In the rows, zero is written as 128.
Known rows, with every step that occurs
favav vegig: [125 154 124 135 149  84 129 151 116 168 106 146 152 135 148 132 117 123
 147 145 131 112 125 143  91 172 130 153 121 147 127 135 148 126 101 127]
tima nuvo telip pedir zarit: [165 109 134 103 139 111 122 110 112 158 112 144 138 138 112 129  99 134
 148 140  99 104 132 129 124 147 110 144 149 102 116 151 151 107  88 150]
pino zarit nuvo tima lemu: [ 94 126 155 113 134  82  90 119 116 160 106 140 145 139 146 118 107 152
 146 183 145  79 125 140 168 140 134 131 152 102 113 142 143 122 129 120]
zarit nuvo telip pedir tima: [138 141 144  88 144  97 106 121 118 165 113 144 159 140 130 134  96 118
 144 154 115  52 129 129  81 138 126 140 143 125 121 147 173 142  96 127]
lemu tima pedir vegig nuvo zarit: [131 173 162 117 166  67 137 116 139 170  99 154 150 130 136 134 132  83
 145 148 111 104 150 133  95 138 104 128 112 155 114 106 145 152 135 129]
telip pedir tima: [171 158 133 117 142 103 115 133 111 174 100 146 155 124 130 130 113 112
 139 150 112  79 131 130  76 120 109 130 143 127 123 143 155 110 122 127]
nuvo zarit favav vegig pedir tima: [169 170 107 131 144 108 107 153 114 186  88 143 157 133 111 142 110 125
 140 150 127  63 145 135  93 165 133 149 103 174 129  93 154 133 105 112]
pino zarit lemu: [132 136 160 135 146  95 110 157 115 172 113 150 150 126 138 109 111 137
 127 176 127  67 123 146 135 155 125 120 151 122 121 111 137 103 131 127]
telip nuvo tima lemu zarit: [122 111  88 121 132  91  99 147 118 164  89 150 154 130 121 129 113 140
 146 106 148 143 117 129 148 124 136 131 141 119 117 148 158 103  98 127]
lemu tima pedir: [155 146 175 115 169 106 130 136 119 173 115 154 156 126 133 117 130  97
 144 151 123  95 123 129 100 142 113 134 131 134 128 131 142 146 144 133]
vegig nuvo telip pedir: [119 141 159  94 146  85 121 122 118 159 123 149 160 125 132 144 106 112
 138 137 109 104 137 136  73 148 130 138 132 135 122 120 174 128  77 139]
lemu tima nuvo vegig: [143 137 139 107 146 111 121 124 124 166 109 154 153 142 148 113 130 118
 162 163 130  81 124 135  98 149 121 147 146 138 129 133 164 133 103 131]
zarit nuvo telip pedir vegig: [110 143 122 121 140  56 111 116 129 155 123 145 156 141 136 131  91 119
 156 164 108  63 125 141  70 146 110 149 138 121 103 157 172 157  82 133]
tima lemu zarit favav: [125 133 114 126 137  94 102 151 119 177 102 156 159 120 144 108  99 147
 141 127 145  85 118 143 121 133 152 133 140 153 113 139 143  96  80 122]
lemu zarit favav vegig: [118 153  82 142 145  91 110 163 116 176 101 148 159 122 140 127  98 142
 150 129 137  76 120 138 116 169 140 153 111 146 118 132 153 114  74 128]
tima pedir telip: [142 146 179 115 165  78 119 154 110 182 108 150 141 120 142 129 113 128
 150 144 104 149 130 126 114 175 123 142 141 132 118 128 134 108 146 136]
lemu zarit favav: [126 141 100 129 146  96  99 154 114 179 110 153 162 113 131 122  99 159
 151 142 127  76 116 138 129 148 137 142 123 137 113 129 153 104  88 126]
zarit favav vegig nuvo telip: [109 146 128 103 151  87 126 126 121 173 116 153 165 130 149 148 101 121
 129 148 135 125 134 142 100 206 174 149 113 172 122  93 166 121  43 138]
telip pedir: [142 145 140 134 144  92 109 141 114 162 114 147 153 124 128 127 111 132
 147 141 110  87 125 135  76 122 104 137 134 122 122 143 157 118 113 130]
pino zarit: [128 139 175 119 150  95 117 148 115 172 111 144 152 133 142 115 116 145
 144 177 120  81 122 142 123 153 126 130 138 124 115 132 142 113 132 130]
nuvo zarit: [138 158 147 116 149  83 109 152 129 169 107 149 148 141 128 128 116 146
 147 127 120 121 134 141 109 134 113 137 121 145 121 123 152 124 130 117]
pedir tima lemu zarit: [142 143 122 107 135 106 121 154 115 184  83 151 153 124 155 109 117 115
 138 123 140  78 126 137 107 126 140 126 149 150 122 166 142 101 109 120]
zarit favav vegig: [134 151 115 139 148  89 113 148 117 173 111 148 158 133 137 130 108 139
 139 155 139 113 122 142 109 176 147 153 116 152 121 114 146 113  81 127]
favav vegig pedir telip nuvo: [131 139 121 137 152  67 124 167 103 176  84 142 149 132 128 153 115 121
 157 122 113 132 129 134  80 199 132 156 120 161 120 100 164 137 107 129]
tima lemu zarit: [116 128 123 119 138  92 119 156 117 173 101 152 150 122 148 110 116 129
 144 114 139  88 119 143 114 132 137 130 150 144 119 166 146 113 104 122]
pedir tima lemu: [153 143 157 102 140 109 123 138 115 181  89 153 153 136 148 115 124 109
 132 155 143 111 128 143 101 137 147 126 151 159 124 146 140  98 126 118]
lemu zarit: [117 143 114 127 146  86 116 162 114 173 104 149 154 116 141 124 111 143
 155 125 121  82 118 137 119 144 118 142 133 127 117 157 152 118 105 126]
tima pedir: [146 138 172 125 163  93 119 145 114 169 116 152 151 115 124 126 117 121
 150 160 112 117 126 131 118 149 120 137 128 132 125 130 137 118 133 136]
nuvo zarit favav vegig pedir telip: [136 167 117 130 146  72 106 167 113 184  97 141 145 134 126 142  99 149
 148 129 118 100 147 135  97 199 129 156 109 171 116  87 159 134 112 118]
favav vegig pedir: [128 148 128 150 146  88 130 160 100 170 104 141 152 122 132 139 121 113
 155 150 120  73 129 143  87 174 131 156 119 154 131 126 157 157 110 119]
zarit lemu: [131 141 137 146 141  92 113 160 115 171 112 157 155 120 136 121 111 131
 133 154 130 105 123 145 125 146 127 134 148 134 126 112 145 111 114 124]
nuvo vegig pedir tima: [135 139 127 107 139 115 110 132 106 182  96 151 161 123 134 125 119 107
 156 175 116  65 133 137  68 162 129 144 135 159 134 127 160 132 104 119]
nuvo zarit favav vegig pedir: [142 161 107 140 145  94 104 161 116 171 102 145 157 130 113 139 105 142
 148 145 124  77 142 139 102 170 127 155  99 164 125  91 156 145  95 117]
telip nuvo: [139 125 145 119 153  92 116 144 119 167 101 153 157 135 123 137 122 133
 148 139 124 149 117 136 104 143 131 139 122 141 118 114 158 116 107 130]
zarit pino: [ 91 140 168 126 152 104 132 150 107 169 110 153 161 118 150 135 129 123
 151 153 117 120 117 138 133 133 123 135 127 121 118 123 147 133 140 123]
pedir telip: [124 151 155 114 152  70 119 159 112 181 104 149 142 133 151 129 112 142
 147 135 117 148 125 137 105 177 127 140 146 136 112 136 150 105 134 128]

Rows
[161 147 151 123 145  88 114 150 123 163 103 146 136 136 117 133 121 156
 157 143 119 121 134 131 146 131 103 143 127 136 122 126 154 117 118 127]
tima nuvo zarit
[122 145 166 122 146 103 122 154 117 159 100 147 143 125 128 138 133 141
 162 137 115 125 133 126 169 111 102 142 114 120 119 110 152 134 141 123]
tima nuvo zarit pino
[129 106 164 101 141 121 134 112 105 157 110 144 144 132 125 136 109 120
 151 137  99 108 131 127 148 137 111 141 135  84 111 141 145 121 110 146]
tima nuvo telip pedir zarit pino
[113 148 162 135 162  62 139 118 119 168 106 154 149 104 139 144 120  93
 153 176 105 130 140 139 108 150 117 137 125 152 113 117 137 126 110 136]
tima pedir vegig nuvo
[137 156 146 140 147 108 127 154 122 175 110 159 159 128 144 113 122 106
 126 150 141  85 120 147 106 145 124 129 148 136 128 108 147 134 124 125]
zarit lemu tima
[157 146 132 145 138  89 109 165 125 163 103 152 134 129 114 126 115 149
 139 141 125 104 137 137 157 128 106 136 139 137 126 102 151 115 111 125]
tima nuvo zarit lemu
[111 130 136 119 141  97 110 139 108 169 116 152 159 123 135 120 116 127
 161 170 109  69 130 145  72 164 124 148 133 149 133 125 162 144  96 122]
nuvo vegig pedir
[ 82 140 135 125 148 105 126 163 107 172 105 149 160 108 155 125 120 128
 159 126 115  82 115 131 145 132 114 138 122 113 116 146 150 134 132 125]
lemu zarit pino
[ 94 114 163 130 148 120 136 130  91 173  99 148 153 109 129 138 126 120
 154 159  98  88 127 142 153 144 119 138 118 116 118 122 126 145 137 121]
vegig pedir zarit pino
[146 167 139 127 145  96 116 157 136 175 104 156 155 143 128 111 119 122
 125 124 136  88 134 144 110 135 108 123 129 142 129  98 151 141 134 116]
nuvo zarit lemu tima
[159 130 141 139 146 117 133 128 115 170  96 155 143 131 128 115 123 117
 133 155 128  86 130 143 165 138 117 129 152 120 123 117 128 114 120 134]
pedir zarit lemu tima nuvo
[124 149 140 134 150  84 110 159 100 186  97 137 147 126 143 130  97 144
 148 173 114  50 135 137 106 221 142 148 128 150 108  90 148 118 116 127]
pino zarit favav vegig pedir telip
[151 155 169 130 163  96 127 161 120 184 106 155 149 122 145 114 115  93
 128 137 123 111 131 130 108 171 114 129 156 137 125 104 136 123 153 134]
zarit lemu tima pedir telip
[143 120 141  92 142 104 119 112 117 165 115 148 149 141 121 126  95 125
 136 127 103 105 133 140  93 160 123 135 140 109 116 153 145 108 103 141]
nuvo telip pedir zarit
[ 94 156 113 129 141  75 124 130 111 162 104 143 147 126 143 158 123 120
 141 153 135 153 137 137 140 173 134 145 114 134 128 117 150 124  89 131]
favav vegig nuvo tima
[ 93 134 147 125 144  77  90 125 112 162 113 137 147 135 140 132 106 162
 152 194 131  69 123 135 173 155 116 139 137  88 111 133 144 127 127 126]
pino zarit nuvo tima
[ 86 128 135 124 146  82 101 129 109 161 118 148 158 125 138 129 107 132
 172 183 110  35 127 144  85 153 126 155 129 142 130 121 167 168  91 114]
zarit nuvo vegig pedir
[ 98 141  87 121 138  57 111 131 126 159 116 143 158 128 141 125  85 123
 163 134 104  30 123 133  79 140 103 155 139 110 101 173 175 157  75 133]
lemu zarit nuvo telip pedir vegig
[177 135 158  90 142 113 127 134 110 176 103 151 147 145 133 130 113 118
 147 163 131 120 127 128 132 161 140 144 151 138 124 146 162 107  92 135]
pedir tima nuvo telip
[114 150 134 106 146  82 132 124 121 160 113 142 158 132 142 148 106 102
 134 122 113 101 142 137  58 176 134 146 121 145 125 124 173 142  63 142]
favav vegig nuvo telip pedir
[160 135 111  83 131 124 115 142 120 176  98 147 159 136 141 108 100 102
 130 103 127  61 133 128  69 132 132 128 159 135 121 177 165 110  90 131]
nuvo telip pedir tima lemu zarit
[147 126 103 108 142 110 112 111 121 168 113 146 154 143 124 130  83 128
 127 132 115  95 132 139  96 189 144 148 116 127 115 131 147 108  66 143]
nuvo telip pedir zarit favav vegig
[121 139  90 134 137  94 113 156 121 175  96 149 158 127 152 114 100 132
 138 121 150  77 122 142 109 159 159 144 127 163 119 138 143 103  72 124]
tima lemu zarit favav vegig
[123 169 159 122 151  86 125 144 135 170 102 159 158 130 137 133 129 109
 119 126 133  90 146 144 115 135 119 119 121 158 131  77 159 139 125 119]
vegig nuvo zarit lemu tima
[110 151 132 132 156  84 125 124 111 163 107 143 147 112 130 159 121 106
 141 159 122 152 142 128 145 170 124 146 105 131 135 120 140 124 109 139]
favav vegig nuvo tima pedir
[129 116 132 117 135  86 102 132 120 160  95 153 155 144 121 136 121 135
 140 132 148 177 120 137 142 128 141 129 147 131 120 126 152  99 103 129]
telip nuvo tima lemu
[ 70 127  90 124 140  87  96 143 109 162 111 147 162 111 139 122 103 137
 178 154 109   4 126 137  92 154 118 155 128 136 127 142 169 166  79 115]
lemu zarit nuvo vegig pedir
[ 76 156 176 107 152  85 130 134 122 165 100 151 157 119 141 149 136 123
 144 131 111 132 142 136 145 126 117 132  96 141 121  88 152 136 136 121]
vegig nuvo zarit pino
[113 161 148 128 145  73 113 147 130 167 102 157 152 114 128 137 119 130
 124 134 122 120 148 146 128 140 122 126 118 161 128  78 148 115 108 120]
vegig nuvo zarit lemu
[134 137 155 121 151 102 101 137 113 177 114 150 158 127 135 118 105 162
 141 187 125  73 119 142 132 161 141 127 133 132 112 101 144  93 111 129]
pino zarit favav
[122 115 125 102 150  90 104 133 129 167 103 160 165 140 134 127 116 131
 155 142 121 131 120 139  72 157 137 143 125 147 126 115 165 110  84 130]
telip nuvo vegig
[140 130 148 120 142 119 116 130 127 166 107 151 151 137 152  94 120 120
 140 189 132  31 130 140 115 160 119 128 159 122 129 105 155 123 116 134]
pino zarit lemu tima nuvo vegig
[172 137 152  80 134 111 119 129 120 174 103 149 158 148 138 116 108  96
 123 130 132  91 133 133  58 136 139 125 162 142 124 157 163 113 105 129]
nuvo telip pedir tima lemu
[150 157 154 135 164  85 135 126 125 175 109 155 153 130 141 117 126  85
 150 168 118  99 124 135  85 150 109 134 133 135 114 142 138 146 139 134]
lemu tima pedir vegig
[ 80 135 136 109 148  78  97 115 124 160 117 150 159 132 152 122 105 141
 162 172 123  70 123 143  94 159 134 153 135 136 126 131 161 143  89 119]
zarit nuvo vegig
[ 88 136 105 115 129  82 111 136 112 167  97 149 150 114 147 134 118 131
 140 122 142 126 135 137 157 134 138 127 141 131 121 146 152 105  89 127]
vegig nuvo tima lemu zarit
[176 128 153 109 139 118 130 148  95 175 101 148 148 134 118 138 118 112
 157 172 121  81 130 127 123 164 135 147 150 145 126 134 171 134  92 128]
vegig pedir tima nuvo telip
[132 124 131 121 149 106 110 117 115 180 107 155 153 128 127 126 101 152
 139 164 121 116 125 147 147 157 145 133 124 131 111 119 124  83  99 131]
pedir zarit favav
[143 124  97 130 151 114 104 114 111 174 104 145 143 124 111 140  95 135
 136 169 125 137 133 130 177 181 135 143 108 109 120 124 113  89 104 142]
nuvo tima pedir zarit favav vegig
[ 78 113 128  98 148  90 106  95 126 163 107 151 153 132 145 122 101 137
 157 167 117  81 128 150 112 166 135 142 130 122 121 140 133 122  94 127]
pedir zarit nuvo vegig
[135 156 119 148 139  64 116 128 122 163 112 147 149 124 132 126 106 119
 154 160 104  81 127 141  64 124  92 140 141 117 107 147 154 123 110 129]
telip pedir vegig
[146 142 139 113 151  68 106 163 113 176  85 147 148 137 109 150 116 144
 156 109 104 138 136 129  98 167 113 139 114 159 115  87 164 136 137 121]
vegig pedir telip nuvo zarit
[113 160 151 107 150  71 119 137 128 165 104 152 150 123 135 146 125 137
 142 133 114 127 146 142 113 139 122 129 106 159 124 101 154 123 108 122]
vegig nuvo zarit
